Every row comes from one small tree of marks. The marks that hang from a mark follow it in brackets, in the order of their numbers. Every link used is in the known rows. Which tree was each row made from?
(in the rows, 128 means zero)
Known rows:
J_865[J_659 J_906[J_732]]: [135 155 131 134 139 120 132 159 146 145 141 138 101 135 139 138 123 135
 157 128 131 115 136 137 177 130  56 118 152 141 111 123 112 172 131  91
 105 130 138 186 132 118 121 122 122 145 102 149 119 132 167 128 127 129
  98 129 143 148 144 138]
J_906[J_732]: [124 137 117 115 126 145 138 130 141 141 120 123  76 174 130 133 119 130
 137 127 113 132  99 140 141 136  91 104 154 130 134  90 121  94 130 117
 171 104 124 136 124 119 136 127 129 138 121 143 123 136 115 129 164 120
 124 114 133 123 125 147]
J_865[J_659]: [130 132 139 136 134 130 118 149 125 133 136 132 122 139 139 135 130 132
 140 132 135 109 137 133 158 123 116 123 128 133 122 122 125 148 125 111
 100 147 142 152 129 116 127 126 125 134 114 131 121 129 163 114 112 118
 115 137 139 140 143 136]
J_215[J_370]: [117 126 134 109 126 100 135 151 134 146 127 124 130 132 124 120 138 129
 119 110 124 127 117 129 130 105 128 124  98 117 123 147 127 109 176 120
 130  89 142 121 128 135 114 120 127 139 122 140 135 117 141 107 142 134
  87 115 149 140 125 162]
J_790[J_215[J_370[J_659] J_732[J_377 J_906[J_865] J_930]]]: [ 85 147 139 121 136 120 128 149 137 151 127 121  71 122 128 171 131 127
 119  80 135 114 148 128 191 146  64  91 105 145 144 171 129  77 122  86
 109  98 134 125 119 149 118 103 123 143 144 168 134 130 129 121 129  97
  90 125 125 146 131 144]
J_732[J_377[J_790] J_906[J_865[J_659]] J_930]: [178 164 128 185 142 161 135 120 138  98 126 130  70  63 133 167 119 123
 124  98 133 122 150 121 182 187  65  73 130 143 128 157 123 103  72  73
 133 105 129  40 120 126 136 105 112 121 131 152 131 133 153 116 116 104
 119 128 100 132 152  99]
J_906[J_732[J_215 J_377[J_790] J_930] J_865[J_659]]: [129 152  95 165 138 196 137 138 128 138 122 121  34 149 136 157 105 139
 136  83 113 128 140 132 218 155  40  69 146 143 146 122 118  33  84  65
 155  97 133 105 129 111 152 103 125 143 113 165 112 146 147 122 170  78
 117 132 119 124 136 148]
J_370[J_215 J_659 J_930[J_732[J_377[J_790] J_906]]]: [141 141 144 170 129 155 115 131 138  69 128 111  58 155 135 140 112 130
 154 112 127 115 153 148 161 138  23 139 130 173 155 153 144  26  86 120
 139 123 173 116 125 176 131 119 139 104 134 144 147 131 191 137 126  80
 122 146 162 145 138 138]
J_215[J_370 J_732[J_906[J_865]]]: [114 142 134  99 130  94 137 140 139 166 118 127  89 128 118 141 145 132
 123  94 124 126 146 130 155 139  77  91 102 134 116 135 130  72 187 105
 168  87 121 109 123 141 109 118 132 168 123 157 133 117 135  90 161 144
  76  95 142 141 105 169]
J_215[J_732[J_906 J_930]]: [115 157 156 135 134 127 127 110 141 134 115 134  91 129 125 170 134 124
 141 100 135 113 146 129 158 175  58 105 134 141 125 118 131 131 132 124
 175 128 117  96 115 134 122 121 130 144 136 148 123 127 120  93 137 139
 114 118 118 133 118 118]
J_790[J_215[J_370[J_659 J_930] J_732] J_377]: [ 52 135 123 122 130 115 110 152 141 150 122 121  75 194 129 167 134 127
 120  87 130 114 130 132 163 120 102 131 100 147 165 174 125  71 120  91
 142 100 143 177 119 167 127 103 121 128 130 171 142 134 114 175 149  75
 116 132 126 145 135 152]
J_377[J_790[J_215[J_370]]]: [133 136 142 128 133 102 119 126 125 123 131 128  62 143 130 136 122 125
 117  77 126 117 147 128 164 124 156 143 107 132 155 153 121  78 124 105
 141  99 142 136 129 150 116 112 134 136 122 140 119 131 144 149 127 104
 116 112 120 133 137 119]
J_659[J_865[J_906[J_732[J_377]]]]: [110 142  92 125 128 144 148 133 146 149 137 131 110 116 123 124 125 129
 128 129 122 146 139 121 155 135  90 102 124 146 122 150 122 110 115  94
 111 157 125 138 141 141 128 126 120 145 124 142 136 137 140 129 150 119
 118 137 127 123 101 147]
J_215[J_370[J_659] J_732[J_906]]: [117 140 159  88 136  94 129 153 140 153 118 123  89 145 128 150 143 122
 138 118 129 113 130 138 164 127  68 104  97 146 119 133 138  86 180 113
 161  94 134 114 120 157 101 114 127 165 128 151 140 116 150  92 153 142
  75 100 147 150 117 158]
J_732[J_377 J_906]: [145 153 131 133 136 139 136 116 143 124 123 127 109  62 132 141 130 111
 118 139 131 134 117 121 127 167  96  74 126 141 126 166 123 173  97  91
 147 133 107  78 115 148 121 117 100 125 133 147 145 123 112 109  89 127
 124 127  98 130 131 112]
J_215[J_370[J_659[J_865] J_930[J_732[J_377]]]]: [113 124 123 141 122 134 134 170 143 121 126 114 103 164 122 129 134 133
 133 116 125 132 121 136 144  99  75 121  81 139 130 153 135  48 157 113
 135 109 173 100 134 163 124 116 130 123 129 152 149 123 168 110 165 108
  87 136 172 143 119 179]
J_732[J_377 J_906[J_865]]: [156 146 104 141 133 151 144 123 138 126 125 124 105  51 126 138 128 123
 111 134 127 144 137 120 139 169  85  63 129 141 121 163 124 117  92  82
 128 120 106  76 122 137 132 118 108 129 134 150 145 127 118 121 108 118
 124 124 102 126 130 122]
J_370[J_215[J_732[J_377]] J_659[J_865[J_906]] J_930]: [ 75 135 126 155 131 157 110 133 132 110 137 119  95 172 127 139 111 140
 157 124 126 120 169 144 181 131  13 150 126 181 148 151 148  22  93 116
 107 132 170 154 139 179 132 121 142 142 141 143 153 134 205 142 151  86
 109 154 164 144 112 156]
J_370[J_215]: [110 131 132 119 127 124 120 111 120 125 136 123 119 127 132 118 119 129
 126 105 124 121 150 132 144 128 109 140 139 143 145 146 137  89 116 130
  96 123 137 158 130 131 124 132 138 129 129 123 132 130 158 129 114 106
 120 132 143 134 127 142]
J_906[J_732[J_377[J_790] J_930[J_370[J_215]]] J_865[J_659]]: [143 149  87 157 132 173 135 129 129 126 127 115  30 153 132 141 107 141
 131  70 110 129 138 136 201 147  45  75 144 140 146 110 119   4  98  74
 122  88 157 108 133 103 145 110 129 142 115 158 119 148 159 123 182  75
  95 126 128 131 145 173]
J_865[J_906]: [136 145 125 134 134 106 136 137 142 132 138 138 143  94 127 127 128 128
 138 124 134 130 145 124 136 130  93 141 133 135 113 156 119 172 132 116
 101 129 129 154 134 136 118 124 125 132 121 135 130 125 141 142 116 144
 115 130 128 139 130 118]
J_906[J_732[J_215[J_370] J_377] J_865[J_659]]: [107 140  86 127 133 175 143 159 129 168 123 117  60 143 134 136 116 140
 127 100 109 137 129 133 199 128  49  59 129 138 137 132 117  42 121  61
 146  93 128 134 131 117 141 107 121 152 107 169 122 137 143 110 169  86
  94 124 134 130 124 184]
J_659[J_865[J_906[J_732[J_215[J_370] J_377[J_790] J_930]]]]: [109 151 104 135 131 143 146 133 144 147 133 131  96 112 125 133 123 126
 128 103 122 137 147 120 180 132  77 102 107 146 131 163 121  97 117  85
 127 137 131 124 140 147 122 117 121 147 121 151 131 136 152 119 150 112
 106 135 126 127 102 146]
J_215[J_732[J_377 J_906]]: [108 152 132 109 135 128 123 107 139 148 117 129  77 129 126 152 134 118
 130 122 127 129 134 126 140 173  79  87 130 148 131 139 128 139 129 108
 183 149 110  97 115 154 117 115 114 153 134 149 132 127 102  98 124 135
 116 118 102 126 106 129]
J_930[J_370[J_659[J_865]] J_732[J_215 J_377[J_790] J_906]]: [160 163 115 124 129 138 141 121 137 102 111 110  36  76 137 133 132 103
 123  59 130 124 164 120 183 118  44  64  57 163 158 197 129  70 102  76
 147 197 143  92 132 176 100 108 108 127 112 164 133 136 137  79 120  89
  87 141 106 136 111 165]

Write each row's tree:
[113 141  81 138 134 188 141 147 126 158 124 119  58 141 136 139 112 140
 130 109 111 138 136 133 199 140  51  61 142 143 140 124 117  48  97  65
 143 113 121 138 131 115 147 111 121 147 109 164 118 142 136 122 162  85
 115 130 125 124 125 166] -> J_906[J_732[J_215 J_377] J_865[J_659]]
[106 140 117 106 129 114 123 120 123 126 131 115  99 119 130 116 124 123
 128  80 126 118 162 130 174 102  60 117  88 159 150 164 140  54 122 108
  70 156 160 159 142 154 104 120 126 153 126 138 143 135 171 108 141  97
  75 138 131 147 119 184] -> J_930[J_370[J_215[J_732[J_377]] J_659[J_865[J_906]]]]
[116 148 136 118 138 128 134 150 143 149 118 119  79 127 124 168 136 125
 130 102 128 122 131 131 178 150  38  81 102 145 123 152 138  60 156  94
 142  84 142  66 120 149 116 101 120 156 141 161 142 123 142  90 164 127
  73 113 135 146 123 157] -> J_215[J_370[J_659] J_732[J_377 J_906[J_865] J_930]]
[121 128 121 114 126 120 126 126 117 112 131 112 116 110 132 110 125 125
 124  87 126 114 154 133 170  86  85 123  84 149 148 148 145  46 118 115
  57 139 161 158 144 141 111 128 131 142 124 129 144 134 181 113 136  91
  83 139 141 146 129 181] -> J_930[J_370[J_215 J_659[J_865]]]
[ 82 144 129 109 136 126 128 151 143 158 125 121  91 166 123 158 134 125
 133 101 128 125 129 128 175 132  55 109  91 148 129 160 136  72 163 102
 128 118 158  91 129 157 113 101 119 162 143 153 139 128 148  96 174 125
  72 130 140 142 108 167] -> J_215[J_370[J_659[J_865[J_906]]] J_732[J_377 J_930]]
[122 136 156 100 138 126 113 126 124 123 130 119  88 144 138 146 119 126
 146 124 128 104 160 145 179 134  55 131 137 170 143 134 152  53 113 126
 103 123 137 155 126 152 116 125 138 147 136 127 139 130 177 128 126 106
 109 126 144 145 128 135] -> J_370[J_215[J_732[J_906]] J_659]
[ 95 128 141 114 131 107 127 162 129 143 135 121 106 130 132 143 130 128
 119  98 134 113 135 132 168 104 120 124 100 134 145 165 129  95 128 103
  86  99 144 165 127 143 117 114 129 130 134 149 133 128 141 140 117  98
  99 127 139 147 142 143] -> J_790[J_215[J_370[J_659]]]
[175 159 109 131 130 140 142 125 134  99 110 108  31  74 136 133 130 110
 122  52 127 127 167 122 182 123  37  64  68 158 155 192 128  50 105  76
 144 171 144  90 131 166 105 104 113 126 111 166 130 136 136  91 127  90
  85 134 107 139 124 165] -> J_930[J_370[J_659] J_732[J_215 J_377[J_790] J_906[J_865]]]
[ 87 142 129 123 133 123 135 164 140 149 136 121  91 127 131 151 125 127
 121  94 131 120 132 128 185 119  84 106 106 140 143 175 125  91 116  87
  80 103 146 156 129 145 121 108 122 132 136 161 135 134 141 138 130  91
  93 134 138 144 136 148] -> J_790[J_215[J_370[J_659[J_865[J_906[J_732[J_377 J_930]]]]]]]
[113 139  97 123 128 137 148 134 145 149 137 133 116 117 123 124 127 131
 132 126 123 140 146 124 159 129  89 109 125 145 118 138 124 104 121 101
 108 154 123 148 143 135 128 131 127 145 123 139 134 137 145 132 153 122
 118 132 136 124 102 146] -> J_659[J_865[J_906[J_732]]]
[116 135 119 106 129 119 117 111 117 117 126 112  75 136 132 117 122 121
 125  74 122 115 162 132 177 102  81 120  85 158 159 152 143  25 119 109
  88 151 163 143 141 156 108 119 129 156 126 133 140 138 173 111 148  89
  81 133 126 141 119 180] -> J_930[J_370[J_215[J_732[J_377[J_790]]] J_659[J_865]]]
[146 142  81 155 130 182 145 123 137 127 122 118  39 158 124 147 107 139
 127  96 107 147 122 133 171 164  67  83 158 134 141 106 118   8  98  90
 160  78 134  76 129 110 156 110 130 136 130 152 121 148 121 145 196  95
 126 119 118 114 131 144] -> J_906[J_732[J_377[J_790] J_930] J_865]
[129 176 128 185 140 171 141 124 129 116 113 123 106   7 138 162 123 118
 119  59 138 112 165 114 210 156   4  40  88 142 139 197 125 137  69  55
 114 127 121  72 121 132 123 100 101 125 119 177 132 128 144  65  93  89
  87 147  94 145 143 140] -> J_732[J_215 J_377 J_906[J_865[J_659]] J_930[J_370]]
[130 159 121 134 141 129 131 156 148 148 141 135  93 134 139 138 122 131
 153 131 129 121 128 133 173 137  55 107 153 144 115 137 110 177 121  82
 107 138 139 172 130 125 123 115 113 144 106 153 122 133 158 127 122 126
  99 135 131 144 143 140] -> J_865[J_659 J_906[J_732[J_377]]]
[122 143 126 117 131 122 131 117 135 147 119 131  86 124 122 149 135 132
 132 113 128 126 160 130 153 163  77  96 134 145 120 118 131  88 140 115
 167 128 108 118 123 136 123 125 133 155 129 146 126 128 121 111 147 137
 115 107 121 128 107 135] -> J_215[J_732[J_906[J_865]]]
[139 158 157 168 139 152 149 155 133 121 115 126 125  31 134 168 128 126
 129  84 138 108 162 125 212 136  17  74  93 138 120 174 138  89 106  81
 121  67 118  81 122 132 122 108 125 126 125 164 135 117 169  88 120 110
  91 126 136 151 140 128] -> J_732[J_215[J_370[J_659]] J_906[J_865] J_930]
[112 169 157 159 143 166 141 142 141 126 114 124 115  36 138 172 126 108
 122 100 137 113 134 118 199 150  26  58  83 147 137 205 133 148  89  66
 140 112 119  53 115 159 114  97  98 124 134 170 145 119 145  70  96 103
  92 144 111 146 131 123] -> J_732[J_215[J_370[J_659[J_865]]] J_377 J_906 J_930]
[162 155 126 120 130 124 137 130 150 114 122 118  33 117 132 146 134 111
 122  92 130 131 141 126 146 155  88  87 108 150 145 182 122  94 120  94
 161 156 138  84 120 165 113 109 115 113 125 157 129 132 116 113 116 108
 114 126 117 131 124 132] -> J_930[J_732[J_377[J_790[J_215[J_370[J_659]]]] J_906]]
[129 171 173 175 139 155 139 120 135 112 111 135 128  35 139 173 124 116
 136  93 142 102 156 122 189 160  34  83 114 138 129 166 131 173  85  96
 157 114 101  90 113 132 122 115 118 116 126 159 125 121 137  80  87 118
 119 136 111 141 135  96] -> J_732[J_215 J_906 J_930]
[139 129  87 134 129 162 143 155 131 148 130 123  67 163 131 133 118 148
 138 121 113 135 133 141 179 134  72  84 157 134 122  83 120  30 125  92
 124  93 132 147 134  96 149 127 138 145 111 148 119 142 149 137 184 101
 114 116 145 127 133 167] -> J_906[J_732 J_865[J_659]]
[176 150 100 123 124 131 147 134 144 102 116 107  56  84 129 125 138 115
 120  78 129 135 146 125 149 126  43  63  81 150 137 173 129  59 121  93
 109 167 152  87 132 149 113 115 113 120 122 157 140 135 126  95 136 102
  83 135 118 140 129 176] -> J_930[J_370[J_659] J_732[J_377 J_906[J_865]]]
[111 151  92 162 135 200 141 146 129 148 122 120  61 138 136 157 108 140
 135  94 115 129 136 131 211 151  28  60 148 140 140 122 119  51  89  67
 137 106 129 113 128 105 153 107 122 138 117 167 115 145 140 112 165  81
 112 139 125 126 134 158] -> J_906[J_732[J_215 J_377 J_930] J_865[J_659]]
[138 141 125 112 132 115 121 114 118 110 124 111  71 115 132 123 122 123
 126  71 123 114 163 135 177 112  63 110  96 156 153 148 141  29 117 105
  96 123 157 136 135 148 108 117 129 154 123 140 139 133 169 116 140  96
  80 123 123 146 134 170] -> J_930[J_370[J_215[J_732[J_377[J_790] J_906[J_865]]] J_659]]
[124 124 140 142 123 120 131 172 141 114 123 116 106 168 125 130 134 135
 142 114 127 125 118 141 138  95  74 137  91 132 125 141 134  62 168 125
 144  88 174 112 130 155 122 117 136 120 126 149 143 119 167 117 163 118
  87 127 177 150 132 172] -> J_215[J_370[J_659 J_930[J_732]]]
